Known rows, with every way that one mark hangs from another
(q406 (q780 q208)): [ -2 -21  -7  17  21  -2  -6  13  -3 -10  -5  24   9 -14 -10   3  13 -27
  11 -23  13  14   0  12]
(q351 q81): [ -7  17   4   8  20  19 -19   9  19  -5  -7   0   6   5  -9 -14  19 -31
   7 -35  25   6   6   2]
(q789 (q382 (q351 q81 q658)) q406): [-10  41  16  61  39  29  -4 -15  -6 -22  -5 -44   7  33 -39  20 -15 -13
  22 -39  18   7  13 -27]
(q351 q81 q658): [-11  20  15  14  26  20 -12   3  26  -3  -8 -23  -4  12 -20  -4   3 -22
  14 -30  26  18  13 -12]
(q780 (q208 (q789 q81 q658)) q406): [-21  -6  42  27  74   2  -9  -8 -32  13 -22  -3   4  -3   6  13   9 -27
  11 -29  26  -6  14  27]
(q81 (q789 q382 (q406 q780) q658)): [ -9  26  12  54  57  23  11  11 -41 -33   0 -18  21 -15 -36  21  13 -37
  47 -12  21  -6   3  28]
(q789 q81 q406 q658): [-15  47  31  29  67  22  -4 -25 -17 -36  -5 -10  15  28 -38  11  10 -11
  24 -18  26   2  -2  21]
(q780 q208 q406): [-14 -20  32  14  27  -9 -11  10   6  21 -16  15  -5 -17  23  12   6 -18
  20 -30  19   5   8  18]
(q780 (q208 (q351 (q81 q789) q658))): [-10 -19  24  19   4  10 -11  18  20 -18  -4 -11  -3 -22  13  -3  13 -35
   4 -31  33  30  28   4]
(q382 (q789 q658)): [ -4  21  28  25  34  15  -4 -14  -1   0  -8  -2  10  17 -34  -6  32   6
  29 -29  12 -21  10 -18]
(q208 q789): [  2  19  19   5  24  15   5   4 -24  10 -10  -6  15 -29   0 -23  28  -8
   3 -22  18  -7   5   8]
(q81 (q789 (q382 q351) q406)): [ -3  25  21  58  22  24   8   8 -38 -25  -1 -27  15 -20  -8   8  15  -2
  30 -30  19 -19  12  -5]
(q351 q382 q658): [-13  17  13   1  23  17   7  -8  25  10  -7 -32  -1 -21 -23   7   6  36
  22 -17  18  11  15 -25]
(q406 q780): [  6  13 -12  14  17  12   1  15  -3  -5  -1  10  17 -15 -23  -5  16 -18
  15 -18  11  10  -8  17]
(q789 q81 q382 q406 q658): [-21  50  23  58  89  24  -1 -27 -29 -38  -4 -14  19  32 -46  20   5 -20
  25 -16  25 -14   4  15]
(q382 q351 q789): [ 10  20  17  39  -3  17  -3 -12  -4   3  -7 -10  11  16 -24 -12  26  33
  12 -46   2 -23  11 -41]
(q780 q208): [-10 -22  20   8  19  -6 -10   7   4  -3  -8  20   0 -17   9  -6  22 -12
   9 -29  19   1  12  -6]
(q81 (q789 (q406 (q780 q208)) q658)): [-12  -4  23  29  40  10   0  13 -32 -37  -4  -3  12 -20 -17  21  17 -37
  43 -19  23  10   4  29]
(q81 (q789 q382 q406)): [-10  24  23  46  33  21   9  10 -27 -26  -3 -11  13 -29   0   6  19 -15
  31 -14  25 -15   8  22]
(q71 (q351 q81 (q382 q789) q658)): [-11  33  -5  16  21  22 -13 -14  29  -3  -7 -44  -3   1 -33  -4  10  21
  13 -22  15  22  24  12]
(q351 q658): [ -4  18  23  11  20  11   4   2  10   5  -5 -18   1 -11 -16  -5   6   4
  20 -16  19   9   9 -13]
(q81 (q789 q406 q658)): [-11  25  38  20  34  19   4   9 -26 -27  -4 -20  11 -23 -14   6  23 -19
  45 -18  27  -5   4  20]
(q351 (q81 (q789 q406)) q382 q658): [-23  24  19  17  27  35  -4  -3  23 -23  -8 -46  -5 -13 -14  18   3   5
  31 -23  34  22  22   2]
(q789 q382): [ -5  18   6  34  37  12   0   5  -7   1  -4   1  12 -12 -14  -7  18 -11
  14 -20  16 -19   8  -6]

Rows
[  2  27  19  46  37  21  14  -4 -40  12  -9 -43  15 -12 -23  -7   7   2
   8 -32  13 -16  19 -34] -> (q208 (q789 (q382 (q351 q658))))
[-11  -4  34  15  31   4  -1  -7 -26 -13 -13   8   9 -17  13  -1  17 -16
   5 -22  19   9   7  18] -> (q780 (q208 (q789 q406)))
[-11   4   0  53  48   8   0  -2 -18 -31  -4  16  15   4 -20  25  -2 -32
  20 -15  12  11  -1  22] -> (q789 q382 (q406 (q780 q208)))
[ -5 -13  31  13   7  -6  -8  11  15  17 -11   8   3 -28  23   9   6 -24
   7 -27  19  25   8  29] -> (q780 (q208 q351) q406)
[-20  27  24  50  45  32  -3   5  -2 -27  -6 -35   0   1 -15  14  -2 -34
  31 -21  33   5  19   8] -> (q351 (q81 (q789 q382 q406)) q658)
[ -7  44  13  55  62  27  -3 -32 -16 -40  -6   4  20  47 -54  16  14  -1
  25 -17  13  -3  -4  26] -> (q382 (q789 q81 (q406 q780) q658))
[-12  32  -9   0  23  19 -13   1  26  -2  -4 -49  -1 -19 -29  -4   3   5
  13 -21  21  34  18  17] -> (q71 (q351 q81 q382 q658))
[  3 -14   0  20   8   2   2  12  10 -14  -1   4  10 -19 -16   4   1 -24
   5 -18  14  42   6  12] -> (q406 (q780 (q208 (q351 q658))))
[-11  22 -14   1  12  20 -16  18   6 -12  -1 -36   6 -47  -6 -14  27  -5
  14 -24  26  15  20  39] -> (q71 (q351 (q81 q789) q382))
[ -8  33 -15  11  16  21 -20  -8  23  -6  -6 -24   6  -5 -25 -13  26  14
   7 -29  13  11  18  22] -> (q71 (q351 q81 (q382 q789)))
[  5 -14  -8  15   4   0  -3  15   5 -15   0  19  18 -22  -7  -2  14 -30
  -1 -21  12  33   2  22] -> (q406 (q780 (q208 q351)))
[ -8  45 -10  67  68  26   2 -15 -23 -42  -1   7  25  22 -36  19  -3 -22
  10  -9  19   2  -8  41] -> (q789 q81 q382 (q406 q780))
[ -6  34   2   9  29  13  -5 -13   1  -1  -4 -31  11 -17 -41  -6  30  31
  24 -20   7   2  16  15] -> (q71 (q351 (q382 (q789 q658))))
[-13  47  35  48  61  25  -5 -38 -11 -34  -8  -1  14  46 -41   9  19  11
  23 -22  17 -14   4  12] -> (q382 (q789 q81 q406 q658))
[ -4  22  -4   9  10  15 -16  29  -6 -17  -1 -23   8 -38   1 -22  27 -35
  13 -25  26  12  13  50] -> (q71 (q351 (q81 q789)))
[ -6  32   1  10  19  14 -16  10  12  -7  -3 -37   0 -10 -22 -12   3 -23
  13 -22  21  32  10  28] -> (q71 (q351 q81 q658))
[-13  44  18  55  57  27 -11 -16 -21 -27  -3 -42  17  40 -56  21   0 -31
  33 -47  19  -3  10 -27] -> (q789 (q382 (q351 q81)) q406 q658)
[-18  21   4   3  29  26  -9  -8  41   3  -9 -37  -4   2 -26   5   3   9
  16 -29  26  21  21 -24] -> (q351 q81 q382 q658)
[ -6  24  18  28  35  20   7  14 -31 -33  -1 -16  18 -21 -29  14  17 -31
  47 -14  21   8  -4  34] -> (q81 (q789 (q406 q780) q658))
[-10  -9  25  20   3  12 -15  12  11 -37  -4   4   7 -18  18   1  18 -41
   4 -31  32  31  17  28] -> (q780 (q208 (q351 (q81 (q789 q406)))))
[ -6  26  24  33  20  28 -13   4 -18 -27  -3 -42   9  11 -26   4  14 -24
  32 -52  24   0  12 -18] -> (q382 (q351 (q81 (q789 q406 q658))))
[  8 -10  -3  15  11   6   3  13 -16 -10  -3  11  22 -32  -3  -9  17 -33
  -8 -21  13  29   4  30] -> (q406 (q780 (q208 q351 q789)))
[ -7  28   4   0   6  28  -5  -4  49  -4  -3 -38   6 -10 -23  -2   4   3
   0 -27  26  41  21  -8] -> (q208 (q351 q81 q382 q658))
[ -2  -8  38  13  16   0   0  10  -9  21 -16   0   9 -38  28   0  10 -27
  -3 -27  18  22  11  37] -> (q780 (q208 q351 q789) q406)
[-12  52  21  71  75  26  -1 -29 -40 -37  -2 -34  23  42 -57  22  -1  -6
  24 -35  19 -18   9 -16] -> (q789 q81 (q382 q351) q406 q658)
[ -6  46  26  27  49  27   4 -19 -33 -24 -10  -5  20  -1  -5  -7  15  -5
  -3 -14  25   0   0  38] -> (q208 (q789 q81 q406))
[ -3  42  -4  38  46  24  -1 -13 -12 -41  -2  11  21  17 -29  12   2 -13
   8 -12  19  16 -14  48] -> (q789 q81 (q406 q780))
[-19   8  24  51  70  12  -2 -20 -40 -27 -13  10  13   4   3   7  11 -19
  -5 -20  26  -9  17  22] -> (q780 (q208 (q789 q81 q382 q406)))
